Every row comes from one small tree of marks. The marks that hang from a mark follow it in brackets, in the order of their numbers. Every link used is in the known rows. Which tree was each row made from?
Known rows:
q_367(q_531 q_586): [ -8.8   4.9   9.6 -28.7  -9.0  -3.1  -1.2   6.8  -7.2  15.7  68.4  17.6
  -2.4 -15.7  -9.2  12.0   9.4 -14.7   0.0   1.5  -9.1  43.2  -2.8 -20.2]
q_367(q_446 q_531 q_586): [-13.1  26.1  15.0 -22.8 -13.8  -9.7  -0.4   5.7  -5.5  10.2  71.9  33.1
  -5.1 -21.0  21.1   9.0  13.1  -6.5  -4.3  -1.8  -0.4  31.8  -2.4 -24.7]
q_531(q_70 q_325): [ 10.7   8.6  -6.9   0.9  -2.1  -4.4  -1.6   9.6  -4.8  17.6 -36.3   9.7
  -3.9 -13.9  21.8  -0.6   9.6  -9.2   1.0   4.4   5.7  35.4   9.1 -22.0]
q_367(q_79(q_325) q_531(q_70) q_586): [ 18.2  -4.2  22.4 -10.9  -9.1   2.4   0.7  16.1  14.4   8.3  11.0   6.0
 -14.9 -27.4  -9.1   7.2  -9.4 -42.0  -5.7   0.3  -7.2  31.9   0.2 -22.2]
q_367(q_446 q_531(q_70) q_586): [ -2.7  24.1  19.9 -16.4 -18.2  -8.0  -4.5  17.0   3.5   1.1  20.2  26.9
  -5.7 -16.1  26.2   4.6  10.2  -6.0  -7.1  -3.5   3.7  34.2   2.4 -28.0]
q_897(q_367(q_586) q_446): [  5.6   5.8 -20.4 -12.4 -44.2  25.9   0.8  15.8   8.8  -3.3  70.3  12.7
  -3.3 -50.2  -1.3   7.6  11.5  18.2 -15.1   1.3  12.8  45.6   0.2 -16.9]
q_367(q_79 q_446 q_531 q_586): [ -7.7  14.3  18.1 -19.8 -16.0 -17.6   0.5   9.6  -0.6  11.4  71.9  22.5
 -12.7 -10.3  16.7   7.0   7.2 -42.0  -7.3   5.3  -5.7  33.4   0.5 -20.2]
q_325(q_79(q_70 q_367) q_586): [ 24.5 -16.1 -31.4  12.1  -2.4 -21.9  -8.8  11.8  11.9  14.9   3.4   7.1
  -7.7  15.5   0.8 -11.2   0.7  20.6   7.2   3.4  -0.8  23.2   1.9 -29.2]
q_79(q_70 q_367(q_531)): [ 11.0   2.8 -11.7 -14.7  -0.4 -16.0   5.1   4.3 -15.0  23.5  57.1  12.2
  -7.5  10.7  -0.7   7.1  -0.8   6.4   2.8  -1.0  -3.1  21.5  -3.7 -30.2]
q_325(q_79): [  8.6   4.2  -7.4  -4.6  -5.1   4.1 -26.0  11.7   6.4  16.0  39.1   9.7
 -13.9 -36.0   9.8   6.8   8.9   6.6   6.1   9.2   1.0  20.3   2.8 -22.5]
q_531(q_70(q_586)): [  5.3  18.0  23.7   8.5  -3.5  21.6  -4.6   5.7   7.1  14.3  -5.2   8.9
  -8.8 -11.4  22.1   1.3  11.7  -0.8   7.3  10.4   5.4  34.6   4.2 -12.3]
q_531(q_325): [ -0.3  17.7 -13.2  -1.0   4.5  -5.0   1.2  -1.3 -17.1  25.2  13.9   7.2
  -1.0 -17.7  18.0   3.1   8.7  -8.3   6.5   6.9   2.1  32.7   7.2 -16.6]
q_79(q_70(q_586) q_325 q_367(q_531)): [ 20.5  10.5   8.6   7.8  14.1  21.6   9.3  -9.5  -7.4  20.0  20.4  17.0
 -17.4   2.1   1.5   2.3 -10.8  23.9   5.6   0.9  -5.4  17.3  -4.1 -24.0]
q_367(q_79 q_446 q_586): [ -4.0  25.8  11.8  -8.9 -13.8 -18.1   0.1   6.3  11.6  13.9  69.6  15.2
 -14.4 -32.7  30.7   6.4  12.2 -40.7  -3.5   5.8   7.3  44.6   6.5 -22.2]
q_79(q_367(q_446)): [-18.0  28.1  -4.1  -1.8   1.1 -26.4  -1.5  -5.0  -3.1   0.4  65.9  19.0
 -11.8 -19.5  41.4   4.2   5.0  -8.5   2.6   0.0  14.9  21.2   4.4 -27.0]
q_79(q_325 q_367): [  0.6  13.8  -5.1   3.7  11.2  -7.6   3.2  -9.1   2.3   7.8  53.7   2.4
 -15.4 -36.0  13.7   5.9 -11.3  -5.5   9.5   1.3   4.1  20.4   1.9 -26.8]
q_897(q_367(q_446)): [ -3.5  44.0 -10.5  -1.2 -34.3  -2.0  -2.8   5.1  -2.6   5.3  78.3  23.8
 -10.8 -29.7  37.3   5.5   8.6  26.3  -9.4   2.2  12.1   9.8   2.2 -14.9]
q_79(q_325 q_367(q_446)): [ -4.5  32.2   2.6  10.9   7.2 -14.5   3.9  -9.3   1.7   3.5  51.9  19.7
 -19.5 -41.5  42.6   2.4  -8.5   5.1   4.8  -1.8  17.5   8.8   2.5 -29.3]
q_79(q_325): [ 11.5  32.4   6.8   6.8   4.0  -0.2   0.0  -2.0  -1.5  22.3  57.1   2.6
 -16.3 -41.4  13.2   7.7  -2.0   6.5   8.5   3.5   5.5  11.5   2.2 -16.4]
q_325(q_79(q_367) q_586): [ -1.6 -25.0 -22.3   5.2   2.6 -22.4  -6.8   5.5  16.9   3.0   7.8   9.3
  -4.0   2.4  -0.4  -8.7  -0.6  -1.3   8.4   3.9  -1.5  23.6   1.1 -21.0]
q_79(q_70(q_586) q_325 q_367(q_446)): [ 19.5  44.4  10.0  31.7   4.6  12.8   5.9 -10.1   3.8  20.2  21.3  22.9
 -24.2 -20.3  42.6  -2.2  -5.5  32.3   5.7   1.9  16.1  17.7   4.6 -26.3]
q_325(q_79(q_70 q_367(q_446)) q_586): [ 16.8   1.0 -23.5  21.3 -11.1 -30.5  -6.8   8.3  13.5  12.4  -1.4  21.3
 -15.2  14.9  26.1 -14.3   0.9  27.3   4.6   0.8  10.8  12.6   2.2 -32.8]
q_897(q_367(q_531)): [ -3.9  12.5  -8.8 -21.0 -28.2   5.9  -2.3   7.7 -14.1   6.4  74.7  19.4
  -5.6  -9.0  -1.8   9.9   4.3  16.1  -9.6   2.5  -7.6   6.0  -5.4 -11.4]
q_70(q_586): [ -5.7  22.6  15.4   4.6   5.1  18.0  -1.4  -3.1  -3.0  22.2  46.9   7.6
  -6.6 -18.5  19.0   5.4  15.2   2.0   9.3  11.2   3.2  30.5   3.9  -7.9]

Write each row's tree:
[ -2.4  -0.4  -9.0  14.2  13.3 -26.8  19.6  -9.7   9.7   9.6  29.0   3.1
  -4.5  -4.6   0.5  -8.5 -14.8  -1.1  10.6  -1.9   0.4  11.6   2.1 -12.9]
q_79(q_325(q_586) q_367)
[  5.8  -4.1   0.8 -20.5  -5.4  -0.6   2.1  12.6  -8.9  11.3 -35.6  12.4
   4.4  -8.5  -1.1   3.1   5.9 -17.3  -4.2  -1.1  -6.1  54.5   4.7 -27.9]
q_367(q_531(q_70 q_325) q_586)
[  1.8 -33.0   0.1 -24.0  -7.2   2.9 -25.1  18.2  13.3 -13.5 -12.4  10.7
 -10.6 -14.3  -5.1   6.8  -5.2 -17.8  -0.1   6.4  -7.9  51.3   2.4 -44.9]
q_325(q_79(q_367(q_531(q_70) q_586)))
[ 15.5 -13.8   5.4   2.6   1.1  36.5 -22.3  13.1  -2.8   7.3 -86.5  18.8
  -9.9   4.3  13.7  -6.7   5.9   5.9  -1.1  15.7  -5.9  30.9   3.6 -27.3]
q_367(q_531(q_70(q_586) q_325(q_79)))
[ 25.3  34.8 -12.1   8.1 -42.9  -7.4  -2.4  16.1   3.9  18.7  67.3  16.9
 -19.2 -12.3  30.7   6.0   7.0  11.3 -11.0   1.8  10.0   7.2   0.7 -20.6]
q_897(q_367(q_79(q_70) q_446))
[-10.3  25.3  -1.8 -20.2 -40.2   2.5   1.9  10.3  -4.7  -2.9  77.5  32.8
  -2.4 -25.1  13.7   7.5   6.5  14.8 -16.0  -0.9  -3.1  29.4  -3.9 -19.9]
q_897(q_367(q_446 q_531 q_586))
[ 36.7   4.4 -24.0   8.0  -5.3   2.6 -16.2  10.6 -11.0  31.8 -24.1   7.1
 -12.0 -19.0  15.6  -0.6   4.7  24.4   6.4   4.5   4.2  31.6   6.5 -34.7]
q_531(q_325(q_79(q_70)))
[ -3.7  -5.0   4.0 -18.4   9.6   1.2   7.9  -5.7  -1.1   0.6  56.3  11.3
  -9.7 -32.9 -10.1   9.8 -15.7 -16.7   3.1  -0.2  -8.2  42.3   0.7 -31.0]
q_79(q_325 q_367(q_531 q_586))
[ 19.3  19.6 -17.4   8.5  -7.0 -16.9 -20.3  11.8   4.4  11.9  27.9  22.1
 -22.1 -20.6  37.6   1.7   2.3  24.6   4.0   1.6  14.6  18.1   3.3 -41.4]
q_325(q_79(q_70 q_367(q_446)))
[  7.1 -40.1 -29.4  11.5   6.7 -16.6  -7.9  11.2  12.6  -3.4 -90.1   6.2
  -3.4  15.6   7.6 -18.8  -2.0  -5.6   3.6   4.5   2.3  35.7   8.6 -27.8]
q_531(q_70 q_325(q_79(q_367) q_586))
[ 11.8 -13.5 -27.0  10.6  -2.0 -14.4  -9.0   6.7   3.2  18.7 -38.6   9.5
  -1.1   4.0   5.9 -13.5   7.3   7.6   4.0   6.7  -2.7  26.3   3.6 -14.0]
q_531(q_325(q_79 q_586))
[  8.1  15.7   5.3  -9.7 -44.8  -3.1  -5.0  22.3   6.0  -7.1  32.0  23.1
 -17.0   2.8  27.7   2.0   1.3 -12.6 -18.4   4.6   3.4  -1.3  -1.0 -16.4]
q_897(q_367(q_79 q_446 q_531(q_70)))
[ 25.4 -10.4 -20.7  16.1  11.3  22.1 -19.5  -1.5  -8.1  19.4 -50.4  10.9
 -15.4  -6.6  18.9  -5.6   1.6  22.1   7.2  10.3   1.1  48.7   7.5 -33.5]
q_531(q_325(q_79(q_70(q_586) q_367)))
[ -6.4  24.9   9.5  -0.5   3.5 -14.0   7.9  -7.9  -9.6   1.2  58.4  27.6
 -18.5 -16.9  28.3   4.2 -12.9   4.6  -1.2  -1.2   6.1  -3.1  -4.8 -29.1]
q_79(q_325 q_367(q_446 q_531))
[ 15.6  18.9  -3.5  16.8  -0.8  15.7 -22.4   3.2   3.5  11.5   5.1  26.0
 -24.9 -10.9  42.4  -4.5   4.8  34.0   4.8   7.3  11.9  28.8   4.0 -35.2]
q_325(q_79(q_70(q_586) q_367(q_446)))
[  3.2   1.8  -8.9 -17.1 -36.2   6.4  -2.6  13.0  10.6   4.6  76.7   5.0
  -9.4 -36.5  -3.3  13.6   6.0 -29.4  -7.7   7.2  -8.1  48.1   4.5 -10.8]
q_897(q_367(q_79 q_586))
[ 12.5   5.9 -15.6  -9.6  -2.1 -12.4   3.8   4.7   0.9  21.2  56.4   4.7
  -5.8 -25.8  -1.2   8.8   3.2  -3.0   3.9  -3.1  -1.5  61.7   6.0 -36.4]
q_79(q_70 q_367(q_586))
[ -8.0  -3.8 -17.3  10.4  -3.6 -29.9  -8.0   4.2  17.8  -2.6  13.3  22.2
 -12.7   1.0  27.8 -12.6  -2.0   9.3   3.2   4.2  13.1  13.4   1.6 -25.1]
q_325(q_79(q_367(q_446)) q_586)
[ 30.5   1.1 -15.3  17.2 -10.5 -16.9  -7.8  17.5   9.2  30.5   9.8   7.0
  -5.1   9.4   0.1  -8.2   6.4  33.3   6.6   4.0  -2.4  16.6   0.0 -19.7]
q_325(q_79(q_70) q_586)
[ -2.5   1.1  -1.7  -1.5   9.8  -3.2   5.1  -9.2  12.4   3.9  56.4   2.7
 -11.7 -56.4   0.8   9.7 -10.3 -14.5   8.4  -0.4   2.4  50.4   5.5 -29.8]
q_79(q_325 q_367(q_586))
[  4.3   7.7  27.1  -5.8  -3.5  25.1  -4.1   9.5  -2.2  10.4  -4.7  14.8
  -6.6   5.2  10.7   1.2   9.0  -1.2   0.6   9.0  -2.5  21.0  -2.7 -13.8]
q_367(q_531(q_70(q_586)))
[ 15.5   8.0 -12.6  -1.6 -10.1  -5.2 -20.5  12.9  10.8   6.8  31.3  22.4
 -18.1 -36.6  24.5   1.8   4.0  16.6  -1.7   2.2  10.3  49.4   7.5 -49.3]
q_325(q_79(q_70 q_367(q_446 q_586)))
[  5.3  -2.2  21.8   3.1  13.3  24.9   1.8  -2.9   8.0  -2.9 -16.6  11.8
 -15.4  -6.7  10.9  -1.4 -10.2  -1.7   2.5   4.0  -2.4  21.9   0.8 -23.5]
q_79(q_325 q_367(q_531(q_70(q_586))))
[  3.0  14.1  -9.1  -5.7  -6.7  -3.7 -22.2   7.7 -17.6  11.6 -11.9  34.7
 -13.4  -5.0  29.5  -3.1   5.9  14.4  -4.5   8.2   3.2   8.7   0.3 -30.7]
q_367(q_446 q_531(q_325(q_79)))
[  8.2   9.9   8.4  10.4   2.8  22.5  -1.4   2.5  -2.1  16.2 -56.1   7.6
  -4.9  -9.9  26.5  -4.6  10.3  -2.1   3.3  10.6   6.9  43.1  10.4 -15.5]
q_531(q_70(q_586) q_325)
[ 25.2   8.7 -16.2  23.1   6.3 -25.6  20.5  -4.4   9.2  24.7  17.2   3.8
  -5.6   6.4   0.5  -8.5 -13.4  20.2   9.6  -6.0   1.6  12.8   1.3 -19.8]
q_79(q_70 q_325(q_586) q_367)
[ 11.1  -4.1 -14.2  11.5  -0.1 -20.6  11.6   8.7   4.3  17.5 -60.3   6.1
   7.0  20.0  11.9 -14.4   5.8  -6.3   2.5   0.3   1.2  29.8   6.9 -10.3]
q_531(q_70 q_325(q_586))
[ 21.5  -3.2  -9.1  12.1   6.1 -23.0  26.8  -2.8  -1.1  21.3  22.8  13.9
  -4.9  25.9 -11.5  -7.4 -16.3  20.2   3.3  -5.6  -8.6   3.3  -6.9 -20.7]
q_79(q_70 q_325(q_586) q_367(q_531))
[-18.8  -4.0 -17.0   3.4   2.6 -42.0  22.1  -6.6 -13.7   7.1  -9.5  33.5
   1.3  42.0  23.8 -14.4  -4.1  -5.7  -3.9  -3.5   2.8  13.5  -2.8 -16.7]
q_79(q_367(q_446 q_531(q_325(q_586))))
[ -4.1  32.2   0.3 -14.1 -35.2  -2.1  -2.5   8.7 -15.1   1.3  74.3  32.8
  -9.3 -12.4  24.7   6.4   5.4  26.4 -14.0   0.4   3.3  -3.1  -5.0 -15.3]
q_897(q_367(q_446 q_531))
[ -2.5  22.2  -4.5 -10.0 -39.8  -4.0  -3.5   8.9  15.1   0.1  78.3  18.7
 -15.1 -38.8  21.2   8.2   4.3 -20.2 -14.3   4.9   4.3  38.6   3.4 -18.8]
q_897(q_367(q_79 q_446 q_586))
[  1.1 -14.1 -31.6  -2.7  13.6  -3.6 -19.8   3.0  -7.8   3.0 -16.6   9.4
 -11.8 -24.9  14.8   0.0  -3.9  -5.9   5.0   7.6   4.2  39.4   7.6 -33.2]
q_531(q_325(q_79(q_367)))
[  1.0 -15.5 -10.9 -13.8   5.8 -12.8   2.1   4.5 -15.8   1.7 -39.1  14.7
  -0.1  10.3   7.4  -0.6  -3.9 -19.0   1.1   2.4  -0.8  31.2   2.2 -30.6]
q_79(q_367(q_531(q_70 q_325)))
[ -5.8   5.7   1.5 -18.1  -9.5 -17.2   5.1   5.3  -9.1  14.2  21.1  30.5
  -8.2  -5.4  21.8   2.2   4.7 -44.3  -9.7   4.6  -2.0  41.4   1.8 -23.5]
q_367(q_79 q_446 q_531(q_325) q_586)
[ 35.0   7.6  13.0  -5.5  -9.9  -1.3   6.3   7.9   2.2  29.6  50.9   7.4
 -16.2 -19.0 -17.0   8.2  -5.4 -16.2  -0.3   1.4 -12.7  32.3  -2.4 -26.9]
q_367(q_79(q_70 q_325) q_531 q_586)
[ -4.6  27.3  -3.4  -8.0  -3.9 -16.3   4.5   0.1 -24.8  17.3  15.2  30.9
  -6.1   4.4  37.4  -0.4   5.4   2.5  -3.5   1.2   3.6  13.3   0.5 -20.3]
q_367(q_446 q_531(q_325))
[ 20.5  33.7   6.6  -0.3 -21.4 -19.5   4.5  13.5   8.2  29.6  61.6  16.2
 -16.6 -21.9  29.2   5.9  12.2 -21.0  -1.2   3.6   9.4  41.4   5.9 -27.6]
q_367(q_79(q_70) q_446 q_586)
[ 15.0 -21.5  -2.7 -17.2  -8.3  14.9 -22.0  20.3   0.5   2.5 -62.8  16.6
  -5.4 -18.3   1.9   2.0   1.3  -9.7  -5.9   8.3  -7.0  52.8   5.4 -37.6]
q_367(q_531(q_70 q_325(q_79)) q_586)
[ 21.9  -2.7  -6.0   9.8   4.4  21.8 -20.1   2.2   4.9  17.8   0.3   9.9
 -18.7 -13.1  11.9   0.2   5.6  19.7  10.1   9.0   0.4  37.3   3.4 -31.2]
q_325(q_79(q_70(q_586) q_367))
[-18.4  17.0  -0.7  -9.2  -3.0 -19.0   1.3  -1.0   6.0   0.4  64.3  21.2
  -7.5 -37.5  30.1   6.1   2.7 -17.4   3.5  -1.2   9.1  53.4   4.6 -32.0]
q_79(q_367(q_446 q_586))
